(in the rows, 100 means zero)
Known rows, with every step that occurs:
funa-lutidav-dokeza-rosu:  88  68  96  99 114 117  95 113  75  81  96  66 111 145 102 139 102  99 112  99 116 114 111 126 100  95  80  91  76  93 112  75  93 111  93  90  80 146  77  83  85  89 100 124 107 133 126  90  84 108  87  98  86
funa-lutidav-forovo:  92  66 111  96 108 122  86  94 105  83  99  80 110 138 101 122 107  87 107 101  89 102 103 127 108 108 103  86  50  84  92  85 106 106  95  72 112 114  91  95  99  88  98 120 108 130 116  90  92 113 102 102  83
sesos-lutidav-bukovis: 106  69  85 108 110  90  95 102  88  72 115 103 104 135  91  97 107 131 108  97  95 101  97 114  98 123 130  83  89 101 114 116  97  86  74  84 130 106  85  95 121  84  91 103 106 118 120  74 125  91  98  94  73
forovo-lutidav: 109  75  69  91 107 110  98  88  86  74  94  96 108 140  89 110  87 105 113 116  90  99  87 112  82 119 101  82 110 103  97 101 100  94  81  96 118 102  80  78 115  88 115  96 104 126 123  83 108 110  84  96  60
sesos-gezu-forovo-lutidav-funa: 125  75  68  99 126 103  92 111  88  52  90 127 107  83  94  98 119 104  99 134 109 118 145 113 124 100 124 104 108 101  75 109  77  89  77 134  98 102  72 100 115  98  89  93 121 104 124  67  99  78 106  89  53
rotul-bukovis-gezu-forovo-lutidav-vadu-rosu-dokeza: 124  79  91 114 159 110  94 131 109  57 113  94  92  90  96  90  94  95 110 122 104  85 138 181 128 127 138 122 126  73  74 109 100  87 106 114 108 119  42  92 137  84 109  80  91 162 120  89 115  72  89  86  97
dokeza-rosu: 107  74  93  85 114 109  93  93  58  81  93  78 115 131  83 115  79 103 106 113 103  98  82 120  70 108  79  93  90 105 106  95  93 109  95  87 112 123  79  97  92  80 101 119  97 116 127  87 103  99  72  90  73
gavatib-funa-lutidav-dokeza-rosu:  80  64  78  99 130 108  94 113  73  84  84  77 105 135 113 130 112  91 101 108 123 115 123 129 127  81  80  90  74  97 108  67  92 107 100 122  87 138  54  84  69  94  94 129 105 130 126 105  62 114  88  92  88
gezu-zudekeb-lutidav-dokeza: 104  59  78 133 111 107  84  96  74  95 102  84 123 120  96  96 115 130 107 104  78  94 129 100  91 107  99  79  84 103  86  97  71 104  82 119  91 101  68 104 101  86 104 137  88 115 109  86 112  76  92  93  74
sesos-lutidav-lepas: 105  81  83 117 116 100  86 100  85  77 111 105 109 134  99  95 109 121  99 111  95  95 122 116 103 124 108  81  78 116  89 107  92  93  80  93 118 116  89  87 113  86  89 101  97  95 136  82 108  69  95  89  72
sesos-lutidav-dokeza:  99  69  71 118 106  88  99 104  84  63 119  98 111 138  98 108 113 131 112 104  99 106 114 110  88 113 103  78  96 112 102 106  92  90  79  89 122 121  96  90 110  93  93 117  95 112 123  90 110  88  93  92  72
forovo-lutidav-liki-gavatib-funa: 103  84  56 120 121 102  89 126  91  63  90 107  95 140  90  92  96 123  95 113 112 106 127 125 113  99 117  78  83  95 101  74  66  98  81 147 104  88  52 101  90 110  85 115 104 102 105  93  92 130  99 102  60
sesos-lutidav-dokeza-rosu:  96  70  73 109 116 102  96 113  60  53 105  83 112 134  94 120 115 123 113 102 127 105 116 129  95 106  93  94  94 118 113  94  91  93  90 101 105 135  78  99 103  95  93 118  89 125 133  93  98  79  85  92  71
zudekeb-lutidav-bukovis-gezu: 121  80  86 127 121 117  89 118  70 112 107  88 102 143  99  90 116 122 115 105  83  96  84  81 120  94 154  93  90  76 108 100  98 103  70  89 134 105  72  96 119  69 112 113 104 122  85  72 123  92  95 111  78
lutidav-vadu-rosu-dokeza: 101  79  96  96 167 104  97 104  98  48 128  89  93 144 101 118  88 114  97 110 100  84 114 156 115 136  91  84  97  77 107  94  90 103  90  75 123  94  97 111 112 105  99 120  73 141 120  89  95  87  76  79  93
forovo-lutidav-bukovis-rotul: 113  71  82 104 100 116  98 120  93  86 100  86  95 143  81 113 102 125 119 110 106 110  88 117 104 119 127  97 109  95 102 105 106  79  72 120 107 101  89  82 119  80 127  87 131 131 111  94 121  97 103  85  78
gavatib-funa-lutidav-vadu-rosu-dokeza:  86  70  87  87 178 109 100 103 116  56 106  94  82 126 118 129  95  98  83 107 103  91 127 165 155 112  89  95  73  72  98  74  95 109  96  99 113 104  67  98 100 106  94 125  78 156 127 101  52  95  80  89 101
zudekeb-lutidav: 109  72  86 110 110 119  84  79  72  92  92  89 114 130  89 105  97 118 108 111  72  83  82 100  86  93  93  87  88  97  98 107  87 105  72  75 131 102  83  98 119  80 103 124  83 118 118  73 108  91  70 105  64
rotul-bukovis-gezu-zudekeb-lutidav: 137  64  89 131 109 101  90 103  75 126  99  77 127  91  79  74 112 107 102 117  52  86  93 106  79 105 134 108  86  97  73 115  87 108  92 122 122 125  30  80 119  50 111 116  99 121 101  70 128  72  90  97  92
liki-gavatib-funa-lutidav-dokeza-rosu-vadu:  78  73  75 109 143 100  93 120  76  55  75  86 110 109 114 145 111 112  98 101 154 107 148 151 131  96  71  89  72  98 134  40  46 119  87 142  76 140  54 100  80 126  84 139  82 141 131  96  74 120  84 114  78
gavatib-funa: 101  71  78  95 119  89  99  84  80  94  98  99 107 129  95  95  89 101  96 127  86 103  95 104  86 101  88  77  93  99  92 100  94 103  86 107 135  99  76  92  86  80  95 125 103  97 117  95  92 115  80  85  78
forovo-lutidav-vadu-rosu: 113  83  84 100 147 122  94  91 102  44 106  92  86 141  90 113  86 106  93 113  96  90 113 154 122 117 108  75  95  69  96 107 103 107  94  81 113  87  80  93 117 115 108 103  83 149 122  83  77  87  82  81  63
liki-gavatib-funa-lutidav-vadu:  85  72  77 116 126 101  89 100 112  82  90  97  93 116  89 114  93 106  87 100  92  98 132 128 123  74  96  80  54  83 102  67  61 126  79 109  95 124  74  96  83 118  90 140  95 117 120  84  75 116 108 104  84
forovo-lutidav-funa-gavatib: 102  66  58  93 115 116 101 101  93  75  93 111 107 132 117 126 131 102  92 115 131 114 124 122 116 102  95  82  90  97 101  82  98  92  66 103 106 103  73  83  93  93 108  98 122 123 118  67  80 112 104 104  58
zudekeb-lutidav-funa: 105  76  83 127 128 112  82  92  80  86  96 102 113 128  98 103 122 110  98 118  82  95 102 101 114  90 108  75  85  95 101  96  84 100  66  86 126  85  90  99  98  89  92 127  90 118 110  67  93  82  83  95  58
vadu-lutidav: 115  61  92  93 112  89 111  75  88  76 104  97 100 132  78 110  70 118  93 107  73  82  96 120  78 107  91  81 100  98 102  94  91 107  84  64 132  98  87  93 117  82 105 111  95 116 131  73  94  90  72 101  60
funa-lutidav-liki-gezu-bukovis: 123  83 133 111 104  97  92 125  92 115 113  91 101 132  73 122  93 133  86 110  70 108 113 118  73 104 132  84  48  85  87  81  66 119  82 118  84 150  61  86  79  55  90 116 113  78  79  68 118  97 122 115  78
lutidav-bukovis-gamem: 117  58  94 106 100 103  98 118  67 101 115  82 106 142  71 106  91 129 117 117  78 110  97 102  77 107 137  72  88  86 115 107  84 101  79 103 111 106 109  70  97  74 115 109 121 108  86 100 123 105  88  78  86
rotul-bukovis-gamem: 128  54 100 110  93  95  98 107  70 106 112  70 124 121  63 103  91 111 115 134  55 100  82 126  44 106 113  85  93  97  93 119  83 102  95 109 130 129  92  52 105  62 110 103 112 107 107  96 121 108  70  68  98
gamem-bukovis-rotul: 131  53 108 108  91 110  95 105  82 105 122  75 107 124  70 111  78 129 117 114  68  95  78 104  65 101 105  99 106 117  90 112  69  90  96  85 130 120 111  73 106  53 126 108 118  85 115 111 126  97  85  95  86
gavatib-funa-lutidav-liki:  89  78 100 100 122 105  96 115 105  92 102  93  95 142 104 109  93 105  86 109  84 110 121 112 121  98 108  79  48  82  87  83  95  99  89 112 107 110  63  81  77  78  91 123 119 106 104  92  70 114  92  98  84
liki-gavatib: 115  69  79 110 101  93  98  93  79  88 100  97 116 132  71  98  84 123 109 107  89  97  91 106  51 101  87  79  94 103 110  91  59 118  76  87 114 113 101 107 102  94  94 129  92  89 116  75 127 122  90 101  65
sesos-lutidav-liki: 105  85  92 113 110  99  95 115  90  63 120 100 101 141  90 102  94 141  99 103  83  99 116 117  95 121 120  83  65 105  95 110  91  83  80  90 125 107  84  93 109  83  87 113 104 101 115  80 107  80  88  98  65
lutidav-dokeza-rosu-vadu-pasa: 101  81  95 104 142  96 108 106  56  44 115  84 115 140 105 128 106 123  89 104 136  92 135 152 112 116  64  76 100  93 133  76  73  96 104 108 102 125  94  99 104 119  98 139  80 137 127  85  72  83  73 101  74
bukovis-gamem: 121  61  87  95  95 104 101 100  64 100 105  79 115 130  67 110  74 120 114 130  68 102  92  96  52 104 106  80  92  99 101 102  86 106  82  99 115 119 114  65  99  72 123 114 109 104  96 102 110  99  72  80  75
forovo-lutidav-dokeza-rosu-vadu-pasa: 102  86  71 100 142 113 106 108  63  25  99  90 108 136 114 136 108 119  96 108 150  94 137 161 133 120  73  81 118  97 136  71  80  84 103 128  95 120  75  90 121 132 108 118  83 161 130  86  67  89  78 106  60
liki-gavatib-funa-lutidav:  98  60  74 100 112  96  98  90  97  91  78  99 108 113  86 107  95 103  94 103  91 101 105 110  90  84  85  90  72  96 104  70  65 122  83 115 103 125  71  94  90  96  87 132  97 108 123  84  90 131  95 110  73
liki-gezu-sesos-lutidav-funa: 118  93  74 120 120  91  94 108  78  88  99 115  96  97  96 102 121 136  75 131  97 110 133 124  84  78 134  80  83 127  84 102  57 103  64 117 114 126  83  95 108  82  92 103 112  78 104  62 108  69 127  99  61
funa-gavatib: 106  59  85  77  97 106 106  85  78  98 103  95 117 133  99 122 101 117  93 106 100 101  99 107  67 105  70  84  73  96  97  96  87 108  77  74 119 126  88  89  98  75 108 122 113  98 118  69  99 117  93 104  76
zudekeb-lutidav-lepas: 104  84  88 129 119 123  73  95  76  99  98  93 112 146 105  96 111 116 101 114  82  78 111 108 119  99 102  78  73  95  88 100  84 105  71  86 116 101  83  96 111  82  94 115  85 101 120  76 104  79  85  98  71
gezu-sesos-lutidav: 108  77  76  93  98  95  91  80  77  80  97 103 106  90  95  99  85 134  95 113  79  93 118 113  71 104 103  87  86 125  74 118  76  97  81  87 120 124  79  91 129  73  99 101 113 104 132  82 114  67  86 101  69
rosu-vadu-lutidav-liki-gavatib: 111  84 101 118 134  85 107 113  97  44 111 107  93 128  84 126  75 153  83  91 109  76 148 154 100 127 102  75  71  94 126  63  46 110  75  93 113  90  80 108 117 115  86 125  79 114 118  65 100  94  73 125  51

Rows:
147  61  97  92  94  87 100 112  67 101 113  97 114  95  54 116 107 137 106 124  75 115  91  97  68 109 111 119  92  98  72 111  71 107  83 141 105 137  82  96 115  57 104 112 116  81 109  82 124  59  95  91  81 -> sesos-gezu-bukovis-rotul
110  58  95 123 116 109  82  93  78  99 100  90 115 114  90  87 111 133 103  98  72  86 112 101 103 115 127  83  75  93  97 105  77 101  78 109 100  86  56 110 112  77 100 126 102 123 104  76 126  78  99  97  73 -> gezu-zudekeb-lutidav-bukovis
 98  67  76 111  99 104  88 103  89  69  95 102 111 112  97  98  88 109 124 115 107 103 143 119  87 106 100  85 120 102  81 105  86  84  88 111  84 110  78  92 107  89 106 100 113 114 121  96 119  98  99  91  62 -> gezu-forovo-lutidav-dokeza
110  69  84 109  94 102  93 112  84  96 104  91  93  95  86 102 103 153 102 106  93 104 118 121  91 100 135 100  86 117  79 117  79  79  72 113 107 122  88  94 134  67 112  92 142 113 122  93 125  50 107  95  86 -> gezu-sesos-lutidav-bukovis-rotul
109  88  93 130 144 108  90 116  48  73  82  76 117 102 101 136 118 141  93 111 131  88 144 146 100 111  93  92  79 112 117  69  40 119  76 153  83 139  45 109 102  99 104 140  66 123  98  72 109  72  98 109  71 -> liki-gezu-zudekeb-lutidav-dokeza-rosu-vadu
 98  70  79 132 113 113  84 101  75  87 105  86 115 148 103 109 116 124 116 104  88  95 104 101  99  93  96  74  91  93 101  97  83 100  74  89 120 106  85  96 106  90 102 132  84 117 108  83 106  98  81  96  73 -> zudekeb-lutidav-dokeza
115  69  92  82 153  99 106  94  82  57 119  92 106 140  97 113  88 114 103 113  99  90  85 140  82 138  80  95 115  90 104  98  94 101  93  79 135  94  92 106 120  83  97 113  76 127 120  86 105 101  61  85  82 -> vadu-rosu-dokeza
112  80  97  95 107 109  93 120  93 128 103  87  94 120 114 103  96 116 100 105  83 115 114  95 109  86 152  87  67  83  80  92  92 113  81  94  95 137  70  77 109  54 118  95 152 119  96  78 117  93 116 110  94 -> funa-lutidav-bukovis-gezu-sesos
 93  64  85  83 117 101 100  83  98  97  85  96 103 121 101 113  90  91  92 115  79 105  99 108 102  93  92  85  72  92  89  87  96 109  89 103 115 119  69  78  90  78  99 122 109 120 121  91  77 117  84  98  82 -> gavatib-funa-lutidav
111  78 106 108 120  95 107 104  96  70 120  94  92 153  85 108  74 129  84 101  80  87 119 128  95 109 111  74  74  89  99  92  88  99  84  78 123  85  82  95 106  80  95 115 104 104 114  75  87  88  81 103  63 -> vadu-lutidav-liki
120  95 128 117 105  97  96 122  82  97 112  96 101 121  76  92  74 134  91 121  84  98 135 124  61  97 120  84  72  95  76 107  60 105  79 109  97 130  90 104  90  62  91 120 117  52  83  73 132  96 119  99  71 -> lutidav-liki-gezu-forovo
126  58 104 102  81  90  94  95  76 120 111  86 117 101  53 109  84 129 110 120  68 103  87  99  48 115  97 103  98 105  75 103  84 100  85 113  98 128  91  93  96  50 114 112 114  96 109  99 128  65  87  92  81 -> gezu-bukovis-rotul
119 103 112 116 117  99 103 129  79 100 122  88  97 167  82 107  92 136  90 121  82 107 103 118  66 103 121  70  68  91  99  97  71 109  73 105 118 122  92  94  85  74  95 125 109  64  80  67 119 117 113  98  78 -> lutidav-liki-gezu
118 108 107 113 112 101  90 125  74 111 113  90  93 139  95 105  87 143  81 126  83 105 127 122  64  86 128  69  59 102  74  99  51 113  75 113 104 125  80  93  94  64  99 113 127  55  80  72 120  98 117 100  80 -> lutidav-liki-gezu-sesos
100  83  73  93 169 120  95 106 104  29 113  96  87 143 107 125  93 111 103 110 113  85 117 165 132 139 104  88 112  80 105  89  99  94  89  93 117  88  77  99 129 116 108  98  74 166 126  93  87  88  76  84  79 -> forovo-lutidav-vadu-rosu-dokeza
120 105  91 112 116 113 101 130  87  77 106  93  89 165  86 113  96 129  96 121  97 107 106 128  87 107 135  76  81  94 100  93  79  98  71 122 113 120  75  80 100  86 106 102 110  87  84  68 112 121 116 101  63 -> forovo-lutidav-liki-gezu
 84  63  79 107 120  99  97 103  96  95  99  91 106 140 113 116 110  97 100 111  99 117 124 109 114  91  90  73  78  90  95  78  92 105  90 116 102 122  72  78  76  89  95 130 112 116 115  99  75 120  95  90  91 -> gavatib-funa-lutidav-dokeza
117  54  71 117 120  86 100 124  97 120  88  96 101 103  89  81 111 112  90  94  97 117 134  88 113  93 148  96  67  86  98  64  67 123  88 156  74 127  40  98  85  78 101 126 126 111  91  87 109 109 130 108  86 -> liki-gavatib-funa-lutidav-bukovis-gezu-zudekeb
104  62  88  91 140  91 118  89  96  55 101 121 101 107 119 149 115 123  66 104 137  89 156 151 123 116  80  78  79  97 119  63  77 100  67  82 124  94  82  91 105 106 103 113  99 131 130  51  65  81  79 119  54 -> rosu-vadu-lutidav-funa-gavatib
138  62  93 112 105  81 100 108  83 128 116  80 126 104  73  73 102 101 101 122  58 104  97 108  57 126 128  99  96 100  69 115  92 107 104 126 114 125  50  71  99  47 113 111 118 104 103  81 136  88  99  85  99 -> rotul-bukovis-gezu-zudekeb
 89  66  79 105 175 104  97 109 114  45  99  98  86 117 100 123 100 108  85  96 112  89 132 164 141 100  86  96  74  75 113  58  62 120  90 112 100 110  66 116 103 126  83 131  66 147 125  95  66 111  89  99  90 -> liki-gavatib-funa-lutidav-vadu-rosu-dokeza
112  91  92 116 109 105  81 103  78  80  97  99  98 104  97 107 117 129  92 117 101  95 127 145  89  89 133  87  61 121  81 102  64 105  82 106 118 132  76 108 125  84  95 107 104  86 104  81 115  80 131 105  75 -> liki-gezu-sesos-lutidav-forovo
122  66  79 123 123 113  99  97  72 114  84 104 116  98 100 114 146 129  66 113 106  99 135 111  96  78 106  89  59 103  92  79  50 117  58 132  92 127  57 105  90  78 105 136 100  86  91  48  92  81 132 114  62 -> liki-gezu-zudekeb-lutidav-funa-gavatib
105  86  74 109 116 116  84 102  91  77  99  99 105 153 106 102 101 102 105 123 105  97 118 122 111 122 108  72  96 105  86  95 101  93  82 105 104  99  79  75 107  90 104  87 106 109 126  86 103  98  96  86  70 -> forovo-lutidav-lepas
104  74  98  97 159  91 106  98  74  39  92 102  98 106 102 141  94 109  80 112 138  87 137 161 129 118  88  87  95 108 128  63  81 102  83  94 114  90  76  98  99 111  94 111  81 150 138  67  69  66  62 105  53 -> dokeza-rosu-vadu-lutidav-funa
128  72  74  83 110 107  94  98  83  54  85 116 108  86  84 100  92 110 110 124  95 104 122 109  96 108 110 111 107 101  71 121  74  96  83 123 104 124  68  99 137  85  97  95 115 101 129  72 116  86  96  95  59 -> sesos-gezu-forovo-lutidav
112  68  98 127 104 122  90 113  77 106  99  78 100 133  82 109 113 138 113 102  84  93  81 105 107  92 120 100  86  85 102 107  90  89  63 102 122 101  91 103 123  75 114 115 109 126 106  86 119  75  91  99  82 -> zudekeb-lutidav-bukovis-rotul
104  60 104 107 119 103  97  84  94  59 109  93 101 137  88 115  94 102  97 101  92  80 111 141 108 109 108  81  78  92 102  87  99 105  95  64 131  80  85 107 113  95  98 116  92 122 124  87  86  92  88 101  67 -> vadu-lutidav-forovo
110  75 100  88 133  84 112  76  91  54 102 104 100 112  94 131  69 127  90 108  93  73 119 143  90 134  85  79  98 101 116  82  79 105  79  75 136  96  83  88 127  97 107 110  82 137 136  69  96  83  57 110  58 -> rosu-vadu-lutidav
108  49  82  94 121  96 120  88  92  78 105 114 102 120 106 128 115 115  70 105 118  97 134 130 108  90  86  79  80  97 109  74  87 102  71  75 122  98  83  96  96  91 102 112 112 111 128  54  65  91  94 111  58 -> vadu-lutidav-funa-gavatib
105  78  66 106 123 106  92 102  91  69  97 108 105 137  99 108 113  98 102 124 105 113 110 114 114 112 114  73 109 104  98  92 103  86  73 104 115  82  84  82  95  99 104  99 112 125 117  76  94 104  92  87  56 -> forovo-lutidav-funa
117  88  95 134 130 113  83  95  84 104  96  85 101 109  78 105 101 135  83 111  67  82 128 120  96  91 122  81  59  95  87  96  49 124  68 118  96 122  65 104 103  92 108 141  79  99  92  63 109  68 123 101  78 -> liki-gezu-zudekeb-lutidav-vadu
112  62  86 110 130  83 112  89  95  73 110 110 101 129  88 108  98 107  82 115  90  93 119 124 104  97 106  73 101 100 105  87  92 100  79  78 123  78  93  93  98  91  96 112 101 113 126  66  79  83  81  92  55 -> vadu-lutidav-funa
103  82  79 124 118  90  92 124  83  84 107 103 101 142  83  88  93 128  89 110  96 105 125 115  94  92 106  72  66  91 102  78  57 108  82 127 109  92  72 112  73  96  78 136  99  74 100  91  97 125  96  98  74 -> lutidav-liki-gavatib-funa
124  89  78  94 101 101  95 102  69 125 105  90 103 116  97  90  82 116 103 124  74 107 108  86  70  89 123  85  93 105  66 102  86 113  84  94 116 125  83  84 109  54 123 103 132  94  98  83 121  85  95 104  84 -> bukovis-gezu-sesos
100  80  91 112 171 126  85  99  92  47 112  88  94 133 106 120 102 124  99 101  95  67 110 155 136 114  96  94  89  74 107  93  84 103  80  73 130  88  79 120 131 110  98 129  51 158 119  82  85  73  65  94  82 -> zudekeb-lutidav-vadu-rosu-dokeza
104  60  95 123 116 122  71  85  81  84  90  83 121 104  91  93 120 109 100 103  79  82 119 115 110 112 110  91  55  97  80  94  82 105  93 101 102  81  62 120 108  89  99 137  87 125 108  89 106  72  98  99  70 -> gezu-zudekeb-lutidav-forovo
121  80  83 115 134 105  83 136  52  65 111  88 102  85 125 122 103 145 112 107 129  95 157 135 122 102 138 102  99 134 101  85  44  90 106 110 106 151  53  77 121  77 114  94 106 121 120 106 116  55  86 124  80 -> gamem-bukovis-gezu-sesos-lutidav-dokeza-rosu-vadu
